Known rows, with every step that occurs:
fidi -> gine -> bevod -> kupib -> rofug -> depo: [  3  -4   1  -2   6   5  -3 -27   1  -5   4  -6  11  -1  11  -4  -3   2
   9  -2   1  25  24  -1   4   9   7 -32   0   8  -1  -7  12   1  -4   7
  11]
rofug -> bezi -> vumavor: [  4  -4   4   2  -1   0  -1   0   1   3  -1  -3   7   1   0  -2  -3  26
   3   3   2 -12   6  -7  -1   3   1  -5   1   1  -8   2   2  -2  21   8
  -1]
rofug -> bezi: [ 1  0 -3  1  0  1  1  1 -2  2 -1 -4  8  1 -2  0  1 24 -1  0  1 -8  7 -4
  1  1  0 -4  1  0 -1  1  2  0 -3  2  3]
gine -> bevod: [  9   1   0  -1 -12   2  -1 -14  -2  -2   0  -1  -3   8   3  -1  -1  -1
   0   0   0   1   1   0   0   1   0  -2  -1  -2   0   0  21   0   0  -1
   0]
rofug -> depo -> rumef: [ -1   0  -4   0   2   2   1   2   7   2   1   0  17  -4  -1   3  11  -3
  -7   6   5  -1  20  -1  -3   2  14   1 -14   1   1  -1   3   1  -4   4
   1]
rumef -> depo: [-4 -1 -1  4  1  1  4  0 -1  0 -1 -1 -1 -3  6  4  3  0 -3  5 -3  3 21 -2
 -1  1 -2  4  1  1 -8  5 -2 -1 -1  0 -2]
gine -> bevod -> kupib -> rofug: [  8   3  -1  -1 -10   5   0 -28  -1  -5   3  -2  -4   2   2  -4  -2   1
   9   2  -1  24  -4  -4   4   4   1 -20   3  -4  -1  -1   7   2   1   2
  10]
fidi -> gine -> bevod -> kupib -> rofug: [  3  -4   3  -3   8   4  -3 -28  -1  -6   4  -7  -5   0  13  -8  -3   1
  10  -2   0  23   0  -1   3   8   3 -21   1   7  -1  -6  10   1   3   4
  10]
bevod -> kupib -> rofug -> bezi -> vumavor -> sugip: [  1  -4   0   3   4   4   4 -12   2   2   4  -4   5  -5   2  -4  -2  30
   9   4  23  10   2  -9   3   5   0 -24   5  -3 -10   2 -10   2  15  13
   7]
vumavor -> bezi -> rofug -> moveve: [  4  -1   5   1   1   0   1  -2  -2   6  -1  -5  -1  14  -1  -4  -3  -4
  -3   2 -17  -4   6  -7  -7   9  -1 -30  -3  -3   1   6  -3   1  -4  -3
   0]
sugip -> vumavor -> moveve -> rofug -> depo -> rumef: [ 26  -6  -1   4  17   5  -4  -5  14   1   4  -3  25  13   7   1  10  -6
 -13   5  11   2  17   2 -15   0  34   9 -17  -1   3   1  -1   0 -11   7
   5]
vumavor -> moveve -> rofug: [25 -7  0  3 13  4  0 -5  4 -4  5 -2 10 16  5  1 -3  5 -2  0  4  1 -1 -1
 -8 -1  0 12  1 -4 -1  3  2  1 -8  5  4]
fidi -> gine -> bevod -> kupib: [  4  -4   5  -4   6   3  -3 -21  -2  -4   3  -7  -2   1  11  -8  -3  -2
   4  -2  -1  29   4   2   1   7   3  -5  -2   7  -1  -7  20   2   2   2
   3]
bevod -> kupib -> rofug -> sugip -> vumavor: [  2   3   0   4   4   5  -3 -16   2   2   2  -3  15  -6   1  -5   0  -8
   4   0   3  30   4   3   2   3  22 -16  -2  -3   1  -1   0  -1   9   5
  10]
gine -> fidi: [  7   3   2  -4 -26   0   0  -2  -1  -2   0   0   2   2  -3  -1   0  -2
   0   0  -1   2   1   1   1   3   1  -2  -1  -1   0   0   1   1   0  -1
   1]
moveve -> rofug -> kupib -> bevod: [ 10   1   1   0  12   7  -1 -11   3   4  -6   4   8  24   5   4  -1  -7
   1  -1   3 -26  15 -10  -7  -2  -2  10   1   2   0   8  13   0  -3  -1
   8]
bevod -> kupib -> rofug -> sugip -> vumavor -> bezi: [  0   0  -4   4   5   5  -1 -17   5   6   1  -9  15   3   2  -5  -4  -6
   0   2 -13  34  10  -4   2   1  21 -16   0  -3   2  -2  -2   1   1  14
   8]
bezi -> rofug -> sugip -> vumavor -> moveve: [ 20 -11   8   5   0   2  -5  -5   5   0   4  -3  17  17   3  -5  -2  -1
  -5  -1   4   3   1   7  -7  13  20  -8  -6  -3  -1   2  10  -3   1  -6
   7]
sugip -> vumavor: [ 4  0  2  1  1  0 -5 -3  4  2 -1 -1  0  0  2 -3  2 -7 -4 -2  2  3 -1  3
 -4  0 20 -2 -4  1  5 -1 -5 -2  2  0  1]
kupib -> rofug: [ -1  -1  -2   0   2   1   1  -7   1  -2   0   0  -3  -1   1  -1   0   2
   5   2   1  -5  -3  -3   2   2  -1 -19   2  -1  -1   0  -9  -1   0   2
   8]
sugip -> vumavor -> bezi -> rofug: [  2  -8   8   2   1  -1  -5  -4   9   7  -3  -3   0  10   2  -4  -4  -2
  -6  -1 -16   1   4  -7  -9   8  19 -14  -5   0   5   1  -9  -2  -4  -4
   7]
moveve -> rofug: [ 8  0  4  2 14  2  0 -4  3  2  1  2 10  3  2  1 -2  2  1  1  0 -1  5 -3
 -7 -3  1  9  0  0 -2  3  2  0  0  1  3]
bezi -> vumavor -> moveve -> rofug -> kupib: [ 28  -8   6   3  12   7  -2 -10   6   1   5   2   7  18   7   1  -4  -1
   0   0   7 -24  11  -8 -10   1  -3  11   5   0  -9   6   4   2  12  11
   0]
moveve -> vumavor: [  8   2   3   4 -16  -1   0  -6   1   1   1   1   0   1  -1   3  -3   1
   0   1   0  -2   0  -2  -4  -1  -1   0   1   2  -5  -1   1   0 -17  -2
   0]
moveve -> rofug -> sugip: [ 9  2  2  4 14  4  0 -4 -1  4  1  1 27  4  1  2 -2  2  0  2  3  5 16  2
 -4 -2  0 13 -1 -2 -4  2 20  0  4  5  2]
gine -> bevod -> kupib: [  9   4   1  -2 -12   4   0 -21  -2  -3   3  -1  -3   3   1  -3   0  -2
   3   1  -1  30   0   0   1   2   1  -1   0  -4   1   0  16   3   2  -2
   3]
bezi -> rofug: [  0  -6   9   2  -1  -1  -2  -1   2   0   0   4   0   3  -1  -1   0   5
   2   1  -3  -5  -1  -2  -4   9   0 -12  -3   1  -2   2  -3  -2   2 -13
   7]
depo -> rumef: [  0  -1  -2  -1   3   1   0   2   4   1  -1  -2   1  -2   0  -1   9  -5
  -6   8   3  -1  -5   0  -4   0   9  11 -14   0   0  -2   0   1   2   1
   2]
bezi -> vumavor -> sugip: [ 4 -5  5  2  1  0  3  3  3  3  1  2 -1  0  2 -1 -2  5  2  2 23 -6  0 -2
 -1  1 -1 -2 -1  0 -9  1  1 -1 16  9 -5]
sugip -> vumavor -> moveve -> rofug -> depo: [ 27  -6   0   5  14   5  -6  -7  10   3   5  -2  24  15   6   1   1  -2
  -7  -2   8   4  21   1 -12   0  24  -1  -3  -1   3   2  -1  -1 -13   6
   3]
bezi -> vumavor -> moveve -> rofug -> depo -> rumef: [ 26 -10   3   3  16   5  -1  -4  11   0   6   0  24  14   6   1   5   4
  -6  10  10  -6  18  -3 -13   1  13   9 -13  -1  -8   1   5   0  11  15
   2]

Rows:
[  3  -4   2   3   1   2   3   2   1   4   1  -2   7   1   3  -3  -1  29
   1   3  23 -13   7  -7  -1   3   0  -7   1  -1  -8   2   3   0  13  11
  -3] | rofug -> bezi -> vumavor -> sugip
[ 4  0  0  2  2  2 -4 -3  1  5 -2 -3 16  1  2 -3  1 -7 -3 -1  5  7  9  7
 -1  2 21  2 -5  0  2 -1 12 -3  6  2  0] | rofug -> sugip -> vumavor
[  6   1   8   2   0   1   0  -1  -4   1   1   1  -1   5  -1  -5   0  -4
   2   0  -2  -8   0   1  -6  11  -1 -30  -3  -1  -1   8  -2   0   5 -10
   1] | bezi -> rofug -> moveve
[  4  -7   6   1   1   4  -5 -13   9   9 -10  -1  -3  31   4  -1  -4 -11
  -6  -3 -13 -23  13 -14  -8   8  17 -14  -6   2   5   5   5  -2  -6  -6
  11] | sugip -> vumavor -> bezi -> rofug -> kupib -> bevod
[ 17  -8   1   3   2   4   1 -15   3  -4   7  -7   5   9   4  -6  -4  30
   9   3   5  11  -6  -8   1   7   0 -21   6  -4  -9   1 -12   1  14  13
   9] | bevod -> kupib -> rofug -> bezi -> vumavor -> moveve
[ 11   7   1   5 -14   1   2 -12  -3  -1   2  -4  -6   3   0  -3  -2  -5
   7   1   0 -11  -2  -4  -3   3  -2 -35   0   0  -6   4  -9   0 -13   2
   3] | kupib -> rofug -> moveve -> vumavor
[ 11  -1   3   0 -10   4   0 -28  -1  -2   3  -4   2   3   3  -6  -2  27
  12   5   0  10   3 -10   2   6   1 -25   3  -3  -9   0   9   1  24  10
   8] | gine -> bevod -> kupib -> rofug -> bezi -> vumavor
[  2  -2  -3   3   3   2  -2  -3   4   9  -3  -8  17   8   1  -3  -3  -9
  -9   0 -12  11  14  -1  -1   0  20   1  -3   0   4  -3  13  -2  -1  11
  -2] | rofug -> sugip -> vumavor -> bezi
[  0  -5   6   3  -1   0  -2   0   4   1   2   6  16   0  -2   4  -1   6
   2   0  -2  -3  23  -2  -4  11   4 -21  -3   2  -1   3  -1  -1  -3 -10
   7] | bezi -> rofug -> depo
[  1   1  -2  -1  -1   4   0  -7  -1   2  -6   2  -2  22   3   2   0  -9
   1  -2   3 -25  10  -7   1   1  -2   1   0   4   1   5  14   0  -3  -2
   5] | rofug -> kupib -> bevod
[  3  -5   0  -2   8   5  -3 -27  -3  -5   1 -11   3   0  11  -9  -3  25
   9   0   0  15   8  -5   4  10   3 -26   3   7  -3  -4  11   1   0   6
  13] | fidi -> gine -> bevod -> kupib -> rofug -> bezi
[ 24  -6  -2   4  14   6   0  -5   3  -1   4  -6  17  18   4   0  -3  28
  -2   1   6  -7   6  -5  -9   1   1   7   3  -4  -2   5   4   1 -12   5
   6] | vumavor -> moveve -> rofug -> bezi
[ 29  -9   6   5  12   6   1  -4   3   1   6  -2  27  18   7  -1  -7   7
   1   4   8   1   7   2  -7   1   0  14   1  -3 -14   2  19  -1  21  15
  -1] | bezi -> vumavor -> moveve -> rofug -> sugip
[  5  -4   9   4   2   1  -6  -3   3   5  -1   2  16   2   0  -4  -1  -3
  -2  -1   2   2   8   4  -5  11  21  -9  -7   0  -1   2  10  -4   9 -10
   6] | bezi -> rofug -> sugip -> vumavor
[ 18 -11   0   2   0   3   2  -7   2  -3   3  -7   4  13   6  -5  -4  30
   6   4   6 -19  -3  -7   0   6  -2 -20   5  -3 -10   2  -7  -2  12  14
   7] | kupib -> rofug -> bezi -> vumavor -> moveve
[  7   3  -3  -1  -9   5   0 -28  -3  -3   2  -5   3   3   2  -5  -1  24
   9   3  -2  17   3  -7   4   5   1 -24   4  -4   0   1   8   2  -1   3
  12] | gine -> bevod -> kupib -> rofug -> bezi
[ -2  -7   5   1   0   0   0  -1   6   5  -1  -2   0  10  -1  -2  -4   4
  -4   1 -18   0   5  -9  -5   8  -2 -12  -1  -2   1   1  -3   1  -6  -4
   5] | vumavor -> bezi -> rofug
[ 21  10   2   3 -25   5   2 -35  -4  -4   5  -4  -7   6   1  -6  -1  -7
   9   3  -2  18  -2  -4  -2   5  -1 -38   1  -4  -6   3   7   3 -13   1
   5] | gine -> bevod -> kupib -> rofug -> moveve -> vumavor
[ 12   6   0   3 -15   0   3  -7  -1   8   0  -9  -1  13  -1  -2  -6  -9
  -4   1 -16  -2   7  -8  -7  -1  -1 -18   1  -1  -2   3  -1   3 -22   8
  -6] | rofug -> moveve -> vumavor -> bezi
[ 19 -11   5   0  -1   2   0  -2   4  -3   4  -3  -1  14   4  -3  -5   5
   1   1   4  -4  -8   1  -3   3   0   2   1  -1  -8   0   1  -1  16   9
  -3] | bezi -> vumavor -> moveve
[  2  -2   0   0   2   0  -3  -4   8   8  -3  -7   0   8   2  -4  -2  -8
  -8   0 -14   6   5  -5  -4  -1  19  -3  -3  -2   6   0  -5   1  -6   8
   0] | sugip -> vumavor -> bezi
[ 27  -6   3   4  15   4  -6  -8   8   0   3  -3   9  17   8  -3   0  -3
  -6  -1   7   3  -3   1 -12  -1  21   9  -3  -3   2   3  -4  -1  -7   3
   4] | sugip -> vumavor -> moveve -> rofug
[  5  -5   5  -4   5   2  -5 -13  -1  -3  -1  -6  -4   6  11  -7  -4   0
   2  -2   1   1   6   3   1   5   2  -4  -1   9  -2  -6  24  -2   0   2
   2] | fidi -> gine -> bevod
[  0  -6   4   1   0   3   1  -6   6   6  -2   2  -1  11  -1   2  -4  -3
  -5   0 -18 -21  16 -15  -5   8  -2 -11   2   2   1   6  -2   2  -9  -5
   6] | vumavor -> bezi -> rofug -> kupib
[  0  -7   6   0  -1   4   1 -10   6   6  -7   1  -1  31   3   2  -6  -3
  -2   0 -16 -26  16 -16  -5   9  -3 -12  -2   3   1   6   9   1  -9  -5
  12] | vumavor -> bezi -> rofug -> kupib -> bevod
[19 -6 -1  2  2  2 -5 -4  6 -2  2 -5 -1 15  6 -4  0 -6 -6 -3  6  3 -9  4
 -5  1 20  1 -3 -2  3  0 -4 -1 -6  3  1] | sugip -> vumavor -> moveve
[ 28 -10   6   2  12   8  -1 -12   6   1  -1   1   6  39  11   1  -5  -2
   3   1   8 -30   7 -10 -10   1  -3  10   2   0 -10   7  15   0  13  10
   5] | bezi -> vumavor -> moveve -> rofug -> kupib -> bevod
[  9  -6   8   4 -17   3   0 -15   8   6  -7   2  -2  32   1   3  -8  -3
  -2   1 -16 -27  14 -19  -9   8  -5 -11  -1   5  -5   6  10   1 -24  -7
  12] | moveve -> vumavor -> bezi -> rofug -> kupib -> bevod
[  7   2  -5  -1  -7   6   0 -25   5  -2   4  -1  11  -3   2  -1   9  -3
   1   9   2  22  16  -4   0   5  14 -20 -12  -2  -1  -2  10   4  -3   4
  11] | gine -> bevod -> kupib -> rofug -> depo -> rumef
[  0   0  -5   2   1   3   3  -6  -2   0   1  -2  14   0   1   0  -1   2
   6   4   2  -2   8   1   6   3   0 -13   1  -1  -4   0   8  -1   6   6
   8] | kupib -> rofug -> sugip
[ 12   5  -2   6 -12   2   5 -11  -1   1   4  -3  -5   3   0  -2  -1  -3
   4   2  22 -12   0  -3  -2   3  -3 -37   1   0  -6   4  -7   1 -22   5
   2] | kupib -> rofug -> moveve -> vumavor -> sugip
[  7  -6   9   3 -16  -2  -1  -8   7   5   0   0  -1  11  -2   1  -8   5
  -3   2 -19  -3   5 -11  -9   7  -2 -12  -1   1  -6   1  -3   1 -22  -7
   6] | moveve -> vumavor -> bezi -> rofug
[ -2  -1  -7   0   5   2   3  -4   6   0   1   0  13  -5   0   2   9   0
  -1   8   4  -7  17  -4   0   3  12 -16 -13   2  -1  -1  -7   1  -3   6
   9] | kupib -> rofug -> depo -> rumef
[ 12  -5   4   5  14   4   1   0   3   5   2  -1  16   5   4   0  -1  32
   1   4  25 -13  13  -9  -7   0  -1   2   2  -1  -9   4   5   0  12  12
   1] | moveve -> rofug -> bezi -> vumavor -> sugip
[  9   3   3  -1   8   6  -3 -27  -7  -5   4 -11  -7   4  12 -12  -3  -8
   9  -1   0  19   3   1   2  10   2 -40   1   6  -1  -2  11   1   5   6
   5] | fidi -> gine -> bevod -> kupib -> rofug -> moveve
[ -3   2  -4   2   3   4   2 -15  -1  -1   3  -5   6  -5   0  -3   0  25
   8   2  -1  15   3  -8   4   5   1 -22   4  -3  -2   2 -12   2  -1   4
  12] | bevod -> kupib -> rofug -> bezi
[ 28  -5   1   4  14   6  -6 -13   9   1   3   0   6  19   6   0   1 -11
  -7  -4   8 -19   9  -4 -14   0  19  10   1   0   2   6  -2   0 -10   5
   5] | sugip -> vumavor -> moveve -> rofug -> kupib
[  8   0   1   5 -15   0   4  -3   4   1   2   1  -1   1   0   3  -2   3
  -2   1  21  -2  -1  -3  -4   0  -2   0   1   2  -6  -1   2   1 -25   0
   0] | moveve -> vumavor -> sugip
